Known rows, with every step that occurs:
G-X-S-M-J: [-0.87  2.70  0.40  1.29  0.14 -0.52 -2.23  1.36  0.00 -0.31  0.21 -1.77
  3.04 -0.15 -2.45 -0.21  0.92 -2.22 -1.19  1.92  1.21 -2.89  2.26  3.53]
J-X-G-B-C: [-0.18  0.48 -2.58  0.27 -0.29 -0.20  1.73 -0.76  1.64 -0.70  0.49  3.36
  2.03 -1.90 -0.56 -0.21  0.12  0.09 -1.06  0.79  2.09 -3.23  0.95  0.91]
S-M-J-X-G-B: [ 0.71  2.57 -0.19  1.46  1.33 -0.67 -2.71  0.10  0.95 -0.71 -1.63  0.88
  3.15 -2.86 -2.77 -0.43  0.16 -0.34 -2.60  1.62 -0.30 -5.25  0.82  2.38]
B-G-X-S-M: [-0.42 -0.44 -0.18  0.41  1.05 -0.18  1.92  1.36  0.63 -1.07 -1.50 -1.15
  2.25 -0.39 -0.43 -1.02  1.02 -0.16  0.07  2.47  1.95  2.70  2.15  3.05]
C-B-G-X-S-M: [-0.71  1.41 -1.62 -0.14  0.87  0.33  4.78  1.64  1.30 -0.87  0.20  0.58
  1.22  0.44 -0.26 -0.85  0.93  1.18 -0.44  1.83  1.18  3.64  1.53  2.80]
Z-S-M-J-X-G-B: [-0.66  2.83  1.39  2.10 -0.04 -1.50 -2.49  0.05  1.32 -0.20 -1.20 -0.34
  2.04 -3.31 -1.65 -0.41 -0.55  0.03 -2.68 -0.02 -0.81 -0.60  0.38  2.96]
S-M-J: [ 0.63  2.49  1.17  1.35  1.23 -0.23 -3.71  1.10 -0.20 -0.83 -1.39 -1.55
  1.51 -4.47 -2.30 -0.22  0.22 -0.33 -1.32  1.69 -1.50 -2.58  0.19  1.61]
G-B: [-0.85 -0.96 -1.33 -0.37 -0.28 -0.65  1.67 -0.50  0.20  0.41  0.90 -0.69
  0.15  1.28 -0.30  0.84  0.19 -1.26 -1.15 -0.55  0.32  0.64  0.95 -0.62]
M-J-X-G: [ 1.43  2.81  0.19  1.08  0.27  0.10 -2.08 -0.52  0.56 -1.23 -0.91  2.78
  2.10 -2.26 -2.02 -0.52 -0.25 -0.61 -1.56  1.89  0.97 -4.26 -0.43  1.69]
S-X-G-B-C: [-1.64  0.04 -3.93  0.58 -0.54 -0.43  1.35 -1.05  1.24 -0.89  1.74  1.00
  1.81 -1.43 -1.47  0.60  0.37 -1.12 -1.59  1.89  1.27  0.25  0.35  0.74]
J-X-G-B: [ 0.17  0.21 -1.50  0.10 -0.08 -0.48  0.93 -1.25  1.53  0.05 -0.38  3.10
  1.70  1.93 -0.51 -0.33 -0.10 -0.09 -1.49 -0.14  1.37 -3.51  0.74  1.07]
X-S-Z: [-1.15  1.20 -2.47  0.62  0.51  1.45 -1.38  0.21  0.41 -0.81  0.58 -1.55
  1.65  0.58  0.46  0.01  0.09  0.65 -0.45 -1.19  2.37  7.00  0.81  1.95]
C-B-G-X-S-M-J: [-0.31  2.70 -1.12  0.38  0.92  0.42  3.35  1.79  0.86 -1.50  0.25  0.23
  1.65 -1.74 -1.55 -0.58  0.90  0.00 -1.20  2.90  1.23  3.26  1.21  2.90]
X-G-B-C: [-1.22 -0.21 -2.46  0.66 -0.11 -0.24  0.85  0.00  0.93 -0.49  0.68  0.98
 -0.22 -0.94 -0.29  0.19  0.00 -0.02 -1.11  1.84  1.99  2.94  0.16  0.41]
X-J-M: [-1.58  1.86 -0.37 -0.48 -0.15  0.98  0.30  0.09  0.87  0.48 -0.55  1.38
 -0.99 -1.51 -0.64 -0.32 -0.42 -0.79  0.19  0.66  0.35  0.98  0.51 -0.23]
Z-S-B-G-X-J: [-2.44  1.25 -0.84 -0.59 -0.08  0.42  3.62 -0.08  0.75 -0.13 -0.57 -1.10
 -1.32 -1.91  0.96 -0.05 -0.32 -2.22 -0.55  0.08  0.06  5.50  0.19  1.83]
C-B-G: [ 0.40  0.16 -1.50 -0.85  0.63  0.86  5.51  0.63  0.83 -1.15  0.06  1.74
 -1.06 -0.81  0.78 -0.51  0.08  1.86 -0.04  1.17  0.40  5.58 -0.69 -0.09]
J-X-G: [ 0.85  0.90 -0.50  0.38  0.25 -0.02 -0.28 -0.85  1.38 -0.36 -1.17  3.72
  1.61  0.59 -0.28 -0.97 -0.27  0.97 -0.62  0.14  1.07 -4.07 -0.02  1.57]
C-B-G-X-J: [-0.55  1.32 -2.50 -1.31  0.05  1.27  6.26 -0.09  1.41 -0.30  0.71  1.94
 -1.21 -1.57  0.41  0.25  0.52 -2.00  0.03  1.39  1.51  2.94  0.03  0.51]
X-S-M: [-0.89  0.99  0.12  1.77  0.88  0.27 -1.68  2.00  0.95 -0.19 -0.92 -1.26
  2.48  1.09 -1.04 -1.06  0.22  1.06 -0.42 -0.02  0.64  3.18  2.06  2.97]
M-J: [ 0.64  1.95  0.63  0.71  0.01  0.11 -1.68  0.25 -0.66 -0.80  0.05 -0.47
  0.54 -3.03 -1.88  0.37 -0.03 -1.46 -1.00  1.62  0.02 -0.25 -0.44  0.12]

Rows:
[-1.16 -0.20 -2.15  0.08  1.60  1.32  2.84  1.74  0.51 -1.54 -0.93 -0.42
  1.21  2.29  0.14 -1.24 -0.07  0.99 -0.40  0.95  1.25  8.99  1.52  2.07]	X-S-B-G
[-1.96  1.79 -2.10 -0.46 -0.57  0.64  0.59 -0.92  1.18  0.00  0.59  1.34
  0.81 -2.07 -1.74  0.11  0.02 -1.81 -0.27  0.89 -0.28 -1.95  0.72  0.16]	S-X-J-M
[-1.42  2.07 -2.03 -1.83 -0.04  0.84  6.29  0.13  1.21 -0.39  0.57  2.58
 -1.40 -1.61  0.07 -0.36  0.41 -0.09  0.02  2.27  1.08  2.12  0.41  0.26]	C-B-G-X-J-M
[-1.71  0.86  0.14  0.72 -1.38 -1.01  0.36 -0.91  0.67 -0.07  1.24 -1.01
  0.89 -1.63 -0.23  0.41 -0.29 -0.52 -0.66 -1.35 -1.03  1.37 -0.23  1.14]	Z-S-X
[-2.37  0.35 -0.99  1.17 -1.32 -1.51  0.66 -1.36  1.35  0.20  1.11 -0.36
  0.38  1.05 -0.39  0.40 -0.48 -0.79 -1.97 -0.90 -0.13  3.65 -0.30  1.64]	Z-S-X-G-B
[-0.77 -0.56 -1.28  0.59  0.08 -0.58  0.25 -0.50  0.87  0.22 -0.15  0.79
 -0.49  3.28 -0.34 -0.01 -0.25 -0.22 -1.45  0.59  1.08  2.31 -0.13  0.39]	X-G-B
[-2.65  1.89 -3.01 -0.18 -0.29  0.39  1.95  1.18  0.10 -0.69  2.22 -0.44
  2.08  0.81 -0.66 -0.16  0.87 -1.48 -0.43  1.40  2.01 -0.32  2.34  2.66]	G-X-S-B-C
[-1.11  0.36 -0.51 -1.38  0.09  0.43  3.38 -0.19  0.55 -0.62 -1.21  1.00
 -0.50 -2.73 -0.06 -0.45  0.48 -1.62  0.46  2.88  1.71  1.42  0.91  0.51]	B-G-X-J-M
[-3.29  1.85 -0.36 -1.13 -0.16 -0.03  3.40  0.16  0.51 -0.30 -0.77 -0.54
 -1.18 -2.20  0.67 -0.87 -0.46 -0.38 -0.54  0.73 -0.47  4.49  0.55  1.65]	Z-S-B-G-X-J-M
[ 0.16  1.68 -0.18  1.20  0.82  0.19 -0.68  1.03  1.65 -0.31 -1.05  1.31
  4.28  0.26 -1.28 -1.23  0.27  1.19 -0.37 -0.72  0.85 -2.96  2.53  3.25]	J-X-S-M
[ 0.57  3.58 -1.72  0.83  0.41  1.32 -2.08 -0.29  0.43 -1.68  0.37  0.43
  3.59 -3.47 -1.72  0.07  0.18 -0.93 -1.50  0.02  2.08 -0.16  0.89  2.35]	M-J-X-S-Z
[ 0.20  1.13 -0.71  0.61 -0.18  0.49  0.90  0.30  1.45 -0.35  0.23  2.14
  3.40  1.33 -0.63 -0.75  0.10  0.28 -0.11 -0.86  2.05 -1.40  2.13  2.09]	J-X-S
[-1.76  1.06  0.00  1.40 -1.07 -1.03 -0.61 -0.94  1.20 -0.08  0.45  0.09
  0.38 -0.17 -0.19 -0.25 -0.66  0.29 -1.15 -0.44 -0.39  3.00 -0.88  2.03]	Z-S-X-G
[-1.97  2.16 -0.55 -1.15 -1.07  0.09  0.85 -0.61  0.48  0.80  0.44  1.03
 -0.59 -0.56 -0.77 -0.03  0.44 -2.60  0.13  1.27  0.92 -4.59  1.13  0.65]	G-X-J-M
[-0.92  1.48 -3.71 -0.97  0.64  1.34  4.70  0.15  0.82 -1.36  1.38  0.28
  0.42 -0.15  0.87 -0.07  0.78  0.89 -0.54  0.69  2.54  6.64  0.42  2.10]	C-B-G-X-S-Z
[-2.23  1.82 -0.78  0.86 -1.45  0.14  0.79 -1.19  1.56  0.53  1.05 -0.43
  0.24 -2.72 -0.30  0.81 -0.50 -3.15 -0.44 -1.72 -0.35  3.67 -0.23  1.15]	Z-S-X-J
[-3.04  2.44 -0.21  0.32 -1.50 -0.26  0.75 -0.83  1.27  0.38  0.95  0.06
  0.15 -2.84 -0.64  0.12 -0.63 -1.16 -0.53 -0.78 -0.80  2.28  0.19  1.05]	Z-S-X-J-M
[-2.07  1.23 -2.25 -2.03  1.05  0.89  3.76  0.24  0.17 -0.83 -1.10  0.59
 -0.66 -1.13 -0.25 -0.90  0.22 -0.94 -0.37  2.52  0.11  0.35  1.08  0.96]	S-B-G-X-J-M
[-0.53 -1.01 -0.52 -0.18  0.22  0.03  3.33  0.73  0.41 -1.02 -0.40 -0.31
  1.50  1.08  0.17 -0.71  0.80 -0.95  0.29  1.98  3.01  4.25  1.72  1.86]	B-G-X-S
[-1.22 -0.25 -2.96  0.45 -0.13 -0.70  0.72 -1.52  1.11 -0.23  0.98  0.85
  1.39  2.27 -1.37  0.48  0.15 -1.27 -1.90  0.85  0.59 -0.76  0.21  0.91]	S-X-G-B
[ 0.82  2.98 -0.04  1.23 -0.18  0.49 -0.95  0.48  0.67 -1.14  0.28  1.47
  3.52 -1.52 -2.40 -0.31  0.07 -1.24 -1.21  0.87  1.71 -1.53  1.44  1.77]	M-J-X-S
[-1.07  3.11  0.40  2.18 -0.35 -1.25 -1.55  0.56  1.46 -0.81 -0.26  0.03
  2.59 -6.82 -1.62 -0.29 -0.37  0.17 -2.37  0.87 -0.01  0.09  0.55  2.83]	Z-S-M-J-X-G-B-C
[ 1.33  2.91  0.88  1.09  1.12 -0.23 -3.11  0.54  0.39 -0.93 -1.57  0.32
  3.39 -5.47 -2.62 -0.49  0.27 -0.13 -1.35  1.22 -1.16 -7.23  0.95  1.98]	S-M-J-X
[-2.73  0.69 -1.98  1.32 -1.58 -1.20  1.21 -0.87  1.46 -0.46  1.96 -0.17
  0.93 -2.49 -0.40  0.53 -0.27 -0.71 -1.57  0.16  0.57  4.11 -0.03  1.40]	Z-S-X-G-B-C
[-1.38  0.83 -0.58  0.26 -0.88 -0.35  0.57  0.34  0.20  0.30  1.35 -0.50
  1.54  3.25 -0.59 -0.11  0.81 -1.84 -0.16  0.63  2.35 -0.90  2.05  2.22]	G-X-S
